Each row comes from the steps of one walk. Every step used is in the known rows, and no mark comes twice. Write the walk behind each row, first mark first.
Known rows:
rupuf gavak zizep maba zomal zevaf: 3.0	34.3	34.9	1.9	10.1	-16.3	-29.9	-48.5	-33.8	-20.6	-30.5	-21.4	-10.8	4.3	-5.0	37.8	-8.9	-7.3	15.4	10.1	-0.3	-42.7	13.6	8.5	-11.8	-8.2	-29.1	-21.1	-12.8	44.2
maba zomal zevaf nane tose rupuf: 13.7	-29.0	-48.4	23.0	-21.2	8.2	-1.5	-0.7	5.4	31.8	22.7	2.7	-23.3	-15.6	-22.5	8.6	1.0	12.5	2.4	-49.3	20.6	11.6	0.7	-30.2	-15.1	19.2	22.5	17.8	17.0	-1.0
maba zomal zevaf rupuf: -21.8	-7.8	-42.4	13.1	11.0	36.5	6.8	-1.3	28.4	21.2	-3.6	1.3	-2.0	33.9	0.1	-15.3	13.5	13.3	14.6	-4.2	17.3	7.3	18.4	-9.3	-58.5	-16.7	14.6	10.9	7.4	-39.6
zizep maba rupuf gavak nane: 40.0	-20.6	26.6	-11.1	10.9	-19.7	19.2	22.5	-23.4	-28.6	2.6	-4.7	14.8	-26.1	9.8	6.5	-3.3	9.0	-3.8	23.6	-4.0	16.4	-17.5	25.8	-8.1	-19.9	10.6	6.0	-13.1	30.3
maba zomal gavak nane tose: 2.7	-48.8	-12.1	-2.8	-11.3	7.8	31.3	-25.6	3.3	18.3	27.2	30.5	-14.9	-43.8	17.9	11.2	5.2	-6.4	8.0	1.4	-27.1	-26.3	5.3	-18.3	-47.5	28.8	29.5	27.2	-16.2	-31.9
tose zizep maba zomal zevaf nane: -0.1	17.1	-0.1	12.7	0.6	9.2	-7.3	-10.4	-4.6	-10.7	-13.6	-7.1	-24.0	13.1	-22.3	34.9	10.4	26.7	-3.6	-2.6	15.8	11.5	-35.7	35.5	-26.4	9.6	-32.9	-14.3	-22.8	21.3
maba rupuf gavak zomal: -2.3	-1.6	4.5	-24.5	7.6	12.5	11.4	-15.9	-46.9	-8.8	19.2	9.6	10.0	6.1	34.1	-13.0	-19.7	48.4	3.7	-2.8	-21.6	4.2	52.7	1.5	-29.3	-35.2	30.8	19.0	14.6	-0.7
gavak zomal zevaf nane tose rupuf: 0.7	-24.1	-57.7	-1.7	-27.0	5.3	1.4	1.3	51.3	33.7	15.4	19.4	-21.1	-6.4	-19.8	4.6	-4.9	14.7	0.0	-54.4	6.3	31.1	-3.1	-9.9	1.3	27.0	16.6	16.4	26.4	6.2
tose zomal gavak nane: 2.6	-25.1	-7.7	-19.3	8.2	10.9	6.3	-9.4	63.6	-0.4	2.5	52.1	-9.9	-26.5	2.6	-24.4	34.6	9.7	-13.5	27.5	-43.1	20.1	20.6	-17.6	-37.2	28.3	8.9	-2.0	-8.2	-71.6
zizep maba rupuf gavak nane tose: 46.4	-28.1	27.9	-14.2	-16.3	-23.5	22.0	30.1	-26.5	-13.9	10.4	-6.3	12.2	-44.4	6.2	30.9	-24.3	-19.9	17.6	35.3	-9.0	-2.8	-33.4	16.3	20.1	-2.9	13.6	19.7	-16.1	55.8
tose rupuf gavak zizep maba zomal: -2.5	56.1	26.8	9.1	2.2	-25.3	-25.4	-18.5	-7.9	-9.4	9.2	-30.6	-10.2	-30.6	-7.0	48.5	-0.3	6.6	-19.8	15.7	7.3	-5.3	39.1	-8.3	-24.3	10.0	-26.3	-33.6	-8.2	42.6
zizep maba rupuf gavak zomal: 0.0	20.4	34.2	-28.7	11.6	-5.6	19.6	-10.2	-32.8	-23.4	7.3	-10.7	12.4	-6.1	28.8	18.1	-14.8	29.0	-1.3	23.0	-16.2	11.2	33.4	21.9	-41.6	-31.0	13.6	5.1	5.1	47.8
maba rupuf gavak: 12.9	-1.3	18.4	2.2	10.6	-6.1	4.4	16.3	-45.2	-21.3	7.3	0.0	28.6	3.5	20.4	-17.4	-13.7	13.0	0.1	-12.9	-2.3	-1.8	13.1	-9.9	3.4	-31.0	19.1	7.8	10.5	-3.9
zomal zevaf rupuf: -18.7	-10.6	-43.1	15.0	14.0	20.1	-0.2	31.3	53.1	13.1	-20.1	4.4	18.6	35.4	-8.8	-26.8	11.2	-24.8	14.4	-13.1	23.3	20.8	-18.5	-3.7	1.3	-8.6	-5.4	1.7	17.7	-39.5
rupuf gavak: -1.9	25.3	32.9	4.6	14.8	-22.1	10.8	11.0	-20.7	-9.8	-22.0	0.7	32.7	5.8	4.3	-16.0	-2.4	-1.9	-13.6	-13.6	-6.8	-18.6	8.2	-19.4	1.2	1.5	-1.8	-13.4	3.8	-21.3
zevaf zomal gavak: -32.8	-0.2	14.7	-9.7	13.1	16.0	2.5	16.1	47.9	-2.9	3.8	20.3	18.9	29.9	10.6	-11.0	11.5	-12.2	-5.5	4.9	12.2	-6.5	-30.9	-11.1	-54.9	4.6	14.8	-1.5	12.8	-62.6
gavak zomal zevaf rupuf: -31.3	-4.9	-52.5	-10.9	9.9	32.9	9.3	0.6	60.3	25.0	-12.1	14.9	-0.2	38.0	3.4	-20.5	5.8	14.9	19.1	-1.9	1.7	23.7	21.0	8.7	-35.3	-10.3	1.5	13.4	16.4	-33.7
zizep maba zomal zevaf: -4.8	3.6	16.2	12.8	11.9	8.2	16.7	-33.3	-14.4	-2.5	-21.7	-6.6	-9.8	5.4	-2.8	6.2	19.2	-12.3	6.1	-14.0	10.3	-9.6	11.5	9.0	-75.7	-4.5	9.0	-9.1	-6.5	24.8
gavak nane: 16.0	-64.5	-5.9	-1.7	9.6	-2.7	27.9	13.9	11.3	14.6	-6.0	20.5	4.0	-5.2	0.5	-36.3	16.6	3.9	-15.1	-9.5	2.4	22.9	-16.1	9.2	-14.1	21.9	7.4	-8.4	-13.8	-39.2
gavak zizep maba zomal zevaf: -8.8	-0.7	15.8	13.0	5.9	4.4	-19.6	-43.7	-12.7	3.7	-21.4	-15.7	-26.8	2.4	-6.0	23.4	3.3	7.7	13.6	3.9	14.9	-19.6	7.1	25.7	-29.0	-0.3	-18.9	-25.3	-15.3	37.3
zevaf nane tose zizep: -6.5	-8.3	-11.6	10.4	-23.4	-6.4	3.7	42.0	10.0	23.1	6.4	4.8	-0.3	2.3	-14.9	14.8	-19.5	15.0	-8.2	-7.1	20.4	7.2	-66.6	-0.2	50.8	37.6	-26.2	-11.3	-13.4	3.2
zomal zevaf nane: 6.3	-27.6	-21.4	10.9	9.0	-3.9	4.6	17.9	12.8	4.6	-27.3	9.3	9.4	31.7	-13.3	-31.3	20.0	17.0	-9.1	-50.6	20.7	12.6	-50.2	10.0	11.8	2.4	-1.8	-6.8	15.5	-17.5
nane tose rupuf gavak zomal zevaf zizep: -5.6	21.4	-22.4	-1.4	-17.3	6.4	-32.0	-15.3	54.4	8.3	21.1	7.2	-18.6	-2.0	-12.9	25.6	-17.0	-30.4	20.9	-47.9	-20.0	-28.7	7.8	-40.9	55.4	13.2	-24.3	30.5	16.4	20.4
tose zomal zevaf nane maba: 11.3	6.7	-21.6	-7.2	-25.7	4.7	-6.3	17.2	3.2	23.7	-24.7	5.4	-22.1	25.5	-33.0	-44.2	14.8	8.7	-22.6	2.2	7.2	31.4	-6.3	-10.0	42.5	13.8	26.7	-3.0	7.1	-26.6
tose zomal zevaf nane: 5.0	-8.0	-26.9	-12.0	-0.5	15.8	-6.5	14.5	45.1	3.7	-29.4	25.2	-11.1	28.4	-18.1	-40.2	22.9	40.5	-8.0	-9.4	-0.9	31.8	-13.2	-1.5	-4.1	7.3	4.8	-4.6	9.7	-42.7

Write each row's walk:
-28.4	39.2	-21.7	-27.1	13.5	9.0	15.1	19.9	24.3	9.5	-1.7	1.7	25.2	27.4	15.6	-11.8	-10.6	27.1	-7.5	37.1	-9.8	13.2	26.8	-10.9	-26.4	-8.7	-0.4	2.2	14.7	-35.4 : zevaf rupuf gavak zomal
-16.5	-10.0	4.0	21.7	13.3	13.4	-14.9	5.6	44.5	-5.6	-9.8	2.7	-5.3	36.1	-8.6	-26.0	21.9	-27.9	8.5	-48.0	9.7	-17.7	-49.0	0.8	37.1	-0.5	-32.5	0.2	7.4	-10.7 : zomal zevaf zizep
-9.3	23.1	-23.3	6.2	16.7	-4.6	-7.0	26.7	43.0	-7.9	-29.7	-4.8	34.0	38.4	-12.6	-11.2	3.5	-26.7	17.7	-7.3	4.4	-6.2	-2.3	-13.7	28.9	-11.8	-11.3	7.2	17.3	-33.4 : zomal zevaf rupuf gavak
-4.0	47.2	47.8	-5.3	9.9	-22.1	-7.4	-26.9	-39.3	-15.1	-14.1	-26.7	-1.5	-11.3	8.7	32.2	-6.8	15.9	-14.6	39.3	0.6	-34.0	14.2	10.3	-26.7	6.7	-22.3	-36.4	-15.2	41.1 : rupuf gavak zizep maba zomal
2.1	11.4	6.8	-21.7	-20.1	2.5	13.4	-8.4	-65.8	7.8	22.2	-12.4	2.7	3.4	23.6	-18.6	-29.3	19.3	-8.6	5.5	-9.9	0.5	55.5	1.7	20.6	-30.1	49.2	20.7	9.0	8.7 : nane maba rupuf gavak zomal
-13.3	-0.7	11.1	19.3	-22.8	2.3	0.8	22.7	-3.6	23.4	3.7	8.8	-1.6	-11.7	-7.1	18.7	-25.6	-22.9	8.0	-6.6	10.4	-9.7	-24.8	-10.7	40.8	37.3	-23.2	-13.0	-22.4	0.0 : nane tose zizep
-16.2	16.3	31.2	19.8	14.2	-0.9	-9.5	7.3	46.8	-16.7	-23.4	-10.8	-4.3	19.1	-12.7	-1.0	26.0	-48.3	6.8	-24.4	19.9	-14.9	-65.0	20.9	23.7	-1.7	-49.8	-13.4	2.8	45.8 : zomal zevaf zizep maba
-0.4	-45.2	-5.3	-1.4	15.3	-7.1	17.6	-1.8	43.0	-10.6	6.8	34.0	9.9	-26.1	10.9	-20.2	26.1	-19.1	-10.6	-10.1	-18.8	1.9	-20.5	-6.1	-17.2	24.1	-5.1	0.0	-8.4	-46.8 : zomal gavak nane
12.2	-20.4	-11.0	-19.8	6.5	16.5	-4.6	-36.9	-27.6	-14.7	4.6	13.0	2.9	19.6	21.2	-12.0	-16.8	25.4	25.8	-31.5	-26.3	-9.0	49.9	1.1	-12.6	-39.2	23.9	35.0	14.9	-0.7 : maba rupuf gavak zomal zevaf
-10.6	26.5	-22.8	-0.2	9.1	12.1	-39.1	-12.2	13.5	-0.2	-9.8	-17.3	0.2	34.1	-7.2	15.1	-12.9	14.3	22.6	21.9	0.9	-29.4	16.0	-10.1	14.4	-16.6	-18.1	4.2	5.2	-28.1 : maba zomal zevaf rupuf gavak zizep
-5.6	20.0	26.7	-13.0	-31.2	12.3	-23.8	-1.5	27.0	-6.1	17.6	12.7	-20.7	-54.1	14.7	41.3	-11.7	-14.0	17.5	71.8	-19.1	-4.6	3.8	-10.5	25.9	3.9	-4.7	-9.7	-0.5	49.9 : nane tose zomal gavak zizep maba rupuf
11.1	13.6	14.4	-23.0	8.0	1.6	2.8	-31.2	-24.5	-29.0	-6.0	-0.8	3.6	5.5	15.5	17.9	-13.2	3.7	24.5	-10.2	-17.0	-4.4	32.0	24.5	-18.6	-41.3	9.3	17.3	7.6	51.3 : zizep maba rupuf gavak zomal zevaf
14.2	-25.0	-30.0	-26.8	1.8	7.2	-0.5	-12.6	-17.9	-22.2	6.6	7.3	1.2	28.7	10.8	-12.4	-14.4	60.9	8.6	-28.4	-13.8	12.3	4.8	19.1	-0.5	-43.2	19.9	35.4	25.0	3.6 : maba rupuf gavak zomal zevaf nane
-1.6	8.6	26.5	14.2	-0.8	11.7	-4.5	23.0	-10.6	-13.1	10.9	-6.5	-0.2	-16.6	4.8	27.1	-10.8	-1.1	2.9	23.5	21.2	27.2	-24.3	31.8	2.9	-7.8	-23.8	-16.4	-20.7	47.4 : tose zizep maba rupuf
-32.7	3.9	12.1	9.8	17.5	12.7	9.4	-36.9	-17.0	-4.5	10.3	15.6	4.5	-9.0	28.2	-9.3	22.3	7.7	-10.8	-13.6	-18.1	-19.7	32.5	-25.2	-73.5	5.9	14.5	-0.5	1.7	-39.1 : maba zomal gavak
25.7	-61.6	-28.7	11.1	-20.0	-8.4	23.3	29.4	37.7	38.4	27.2	18.6	-10.0	-47.6	-17.1	-3.8	-0.3	-24.6	-4.5	-18.9	6.5	29.1	-8.7	-21.6	7.2	46.3	13.2	3.8	-5.6	-15.7 : gavak nane tose rupuf
-26.1	21.0	13.8	14.5	-11.8	3.2	12.0	-27.1	-46.7	12.2	14.6	-1.7	-6.5	-11.6	12.8	-10.0	13.8	-24.2	-22.2	-5.0	-1.9	-21.9	40.9	-27.8	-27.5	7.0	32.6	0.4	1.3	-26.3 : nane maba zomal gavak
-1.3	26.8	7.1	15.5	-0.2	-24.9	-40.1	6.7	22.7	-2.9	3.0	-9.5	10.9	-14.4	-11.1	5.1	-5.7	-4.3	-17.4	-16.6	6.6	1.1	26.2	-30.9	45.8	15.8	-32.2	-28.1	11.2	-3.9 : tose rupuf gavak zizep
-8.4	41.6	-33.4	8.2	-7.1	4.8	-2.3	1.9	-30.9	13.2	-12.5	-25.9	4.8	35.9	-14.1	-6.0	-6.6	-30.1	8.0	16.1	9.4	-17.4	34.1	-26.1	16.7	-14.7	24.1	16.3	6.8	-25.7 : nane maba zomal zevaf rupuf gavak
34.6	-66.5	-15.7	-0.3	-19.3	6.5	26.9	31.8	-43.3	25.8	28.3	-1.0	-10.1	-16.8	-0.9	-35.0	-3.6	-3.7	-14.6	12.0	17.6	36.7	-4.6	20.2	31.1	-9.8	49.1	16.7	-6.4	-5.5 : gavak nane maba rupuf
4.2	-23.6	-0.7	7.0	-9.8	-13.3	14.9	4.8	6.9	5.4	9.1	15.5	2.7	-28.4	-1.2	-23.8	21.4	-49.9	-20.1	-0.8	-9.7	2.3	-14.7	-10.5	31.8	27.2	18.2	1.0	-10.9	-37.5 : zomal gavak nane maba
-14.4	-16.3	-0.7	-9.5	7.3	33.7	-6.3	-16.3	28.7	-15.0	15.9	-1.8	-25.7	10.1	12.7	4.0	9.2	3.6	21.0	-0.8	0.9	4.7	-25.9	37.0	-6.1	-40.2	-15.1	21.6	10.5	65.9 : gavak zomal zevaf zizep maba rupuf
1.0	-24.4	5.0	14.5	-19.2	7.4	14.5	28.8	-64.1	17.7	19.6	-16.2	2.1	-1.9	10.1	-35.5	-10.2	-10.1	-10.0	-1.0	28.7	22.7	9.0	3.5	27.1	-21.4	48.4	4.3	10.6	12.5 : nane maba rupuf
11.5	-4.1	20.2	-2.7	1.5	-5.6	-23.2	3.9	-44.1	-16.4	8.4	-9.4	14.3	-1.8	13.7	-3.6	-22.6	24.4	6.2	8.9	0.0	-14.9	8.1	5.8	45.9	-23.9	-5.4	-3.6	7.5	12.8 : maba rupuf gavak zizep
2.7	55.3	31.4	16.2	2.1	-39.8	-33.3	11.5	17.6	-13.5	-7.4	-24.1	9.8	-30.9	-17.2	33.2	2.2	-23.0	-19.6	5.5	13.7	4.9	0.1	-5.8	29.5	16.8	-45.8	-42.3	2.3	43.4 : tose rupuf gavak zizep maba
2.6	28.2	9.1	17.4	9.3	-24.3	-7.6	14.7	11.5	-8.7	5.4	-2.0	25.7	-17.9	-9.6	-7.1	8.2	-14.8	-18.6	-40.2	1.8	11.6	33.0	-42.9	2.5	14.3	-8.4	-14.7	13.2	-23.8 : tose rupuf gavak
-5.5	10.2	-3.9	-18.9	12.5	-2.6	1.0	-42.6	-0.4	-7.6	-23.8	16.1	8.1	27.5	6.0	-9.9	-6.6	7.2	14.7	-36.6	-27.3	-22.5	36.5	-0.3	-8.0	-5.2	-0.1	7.3	7.9	-19.0 : rupuf gavak zomal zevaf
17.4	-8.9	-10.3	-0.3	-12.7	3.1	-17.1	-23.5	-32.6	2.2	11.6	-13.0	-34.4	18.1	-22.4	-7.2	7.0	-29.9	4.7	-9.8	-12.3	-39.5	-15.9	-8.1	53.8	-1.6	2.4	25.1	-18.2	-14.2 : rupuf gavak nane maba zomal zevaf zizep
-14.9	5.1	10.7	13.0	-11.9	7.5	26.8	-10.3	-70.5	33.0	6.5	-13.5	-14.6	4.9	6.9	-29.5	4.9	4.1	-27.0	4.7	20.0	-4.1	38.1	-11.8	-32.2	8.0	43.1	-8.2	-4.1	-11.9 : nane maba zomal
-1.0	-14.0	34.4	4.9	-1.5	0.2	-6.5	15.2	-12.7	-5.1	4.7	-19.3	-2.1	-15.2	13.4	11.2	-10.5	11.8	-1.3	33.2	24.4	14.8	-21.0	38.4	11.3	-16.8	-12.6	-27.5	-1.0	64.5 : gavak zizep maba rupuf
35.0	-7.8	23.1	-7.3	1.4	-13.6	-10.1	21.6	-13.7	-31.6	14.3	-3.9	-1.7	-26.3	-5.4	39.2	-15.5	7.9	4.9	32.4	-8.9	19.0	-27.3	27.7	22.3	-2.7	-28.5	0.8	-38.1	32.1 : tose zizep maba rupuf gavak nane
-14.2	51.4	4.4	-5.0	4.3	-5.6	-28.5	-21.5	65.1	-24.4	9.7	-9.2	-16.0	0.3	-17.0	34.3	14.0	-29.8	1.0	-27.9	-11.1	-0.1	-1.3	-15.6	21.4	-0.7	-44.4	5.7	12.4	46.6 : tose rupuf gavak zomal zevaf zizep maba
21.1	6.8	-1.8	-27.2	5.7	-10.3	3.3	-3.1	-19.0	-35.4	-5.9	-9.9	3.1	12.4	9.6	12.1	-8.9	45.8	6.1	-3.6	-6.7	14.9	-10.5	37.3	-5.9	-41.2	7.3	25.6	18.3	48.8 : zizep maba rupuf gavak zomal zevaf nane
-22.9	12.6	-25.0	8.2	6.7	20.7	-20.1	-6.3	39.3	11.7	-16.0	-24.5	-19.2	12.8	-10.5	26.1	4.5	3.0	13.2	43.7	29.0	1.0	-9.5	23.0	-25.4	-7.5	-28.5	-15.6	-2.3	25.6 : gavak zizep maba zomal zevaf rupuf
-21.4	21.1	-17.0	12.4	12.2	21.4	10.2	1.5	22.1	7.8	-13.7	-16.1	-2.8	14.7	-5.4	14.4	18.2	-11.4	13.2	26.3	21.5	11.4	1.1	14.3	-71.1	-19.8	1.3	-2.2	2.9	11.7 : zizep maba zomal zevaf rupuf
24.8	-13.4	9.1	-6.9	-12.3	-33.4	17.4	20.4	-38.1	9.5	-7.1	-9.2	10.5	-6.5	-13.7	-25.8	-4.7	-26.4	-22.8	6.5	-3.7	-7.0	-4.8	-6.2	47.5	19.5	21.2	-0.9	-13.5	-24.7 : rupuf gavak nane maba
2.2	-27.1	-5.8	10.1	-20.3	-1.2	-1.5	5.7	51.2	7.5	20.7	36.1	-8.6	-40.9	-2.6	34.1	-7.9	-41.5	13.5	3.5	-29.7	-13.6	-46.6	-4.2	43.6	53.9	-27.1	5.9	-32.6	-28.1 : zomal gavak nane tose zizep
5.0	-13.8	-21.2	14.8	-16.8	-13.0	4.2	26.8	-25.2	17.2	-21.1	-13.3	2.2	25.8	-26.0	-37.9	10.5	-16.7	-18.4	-36.6	28.6	14.2	-43.9	14.3	62.7	8.9	16.0	-2.0	12.4	-8.2 : zomal zevaf nane maba
-32.9	7.4	9.7	8.8	11.0	12.5	-20.0	-43.8	-10.4	-5.1	12.9	8.4	-10.2	-17.1	21.9	7.5	10.3	17.8	-3.8	5.6	-10.8	-32.3	25.8	-12.3	-34.0	8.6	-12.8	-16.9	-4.8	-23.8 : maba zomal gavak zizep
23.0	-29.8	8.3	-8.9	11.7	-25.3	22.1	14.0	0.3	-9.6	-7.3	8.3	18.2	-2.7	-2.8	-21.0	3.6	4.1	-9.2	-1.8	-14.1	-3.3	-6.8	-0.3	1.7	16.8	2.3	-4.4	-12.9	-37.3 : rupuf gavak nane
29.3	-29.1	9.4	-11.5	-12.0	-27.5	25.2	21.3	-12.2	9.2	-4.3	11.5	14.9	-20.8	-0.9	-1.4	-18.4	-20.6	10.4	3.8	-16.6	-26.1	-25.0	-12.1	28.4	25.3	8.0	10.9	-18.0	-12.9 : rupuf gavak nane tose
-21.3	61.4	17.0	-6.8	10.9	-6.2	-12.5	11.7	3.1	-4.7	-10.2	-38.4	7.4	2.9	3.5	33.5	-6.5	21.5	-4.8	71.5	14.6	-10.2	2.4	5.2	-28.3	-5.9	-30.5	-26.1	-10.5	26.9 : zevaf rupuf gavak zizep maba zomal
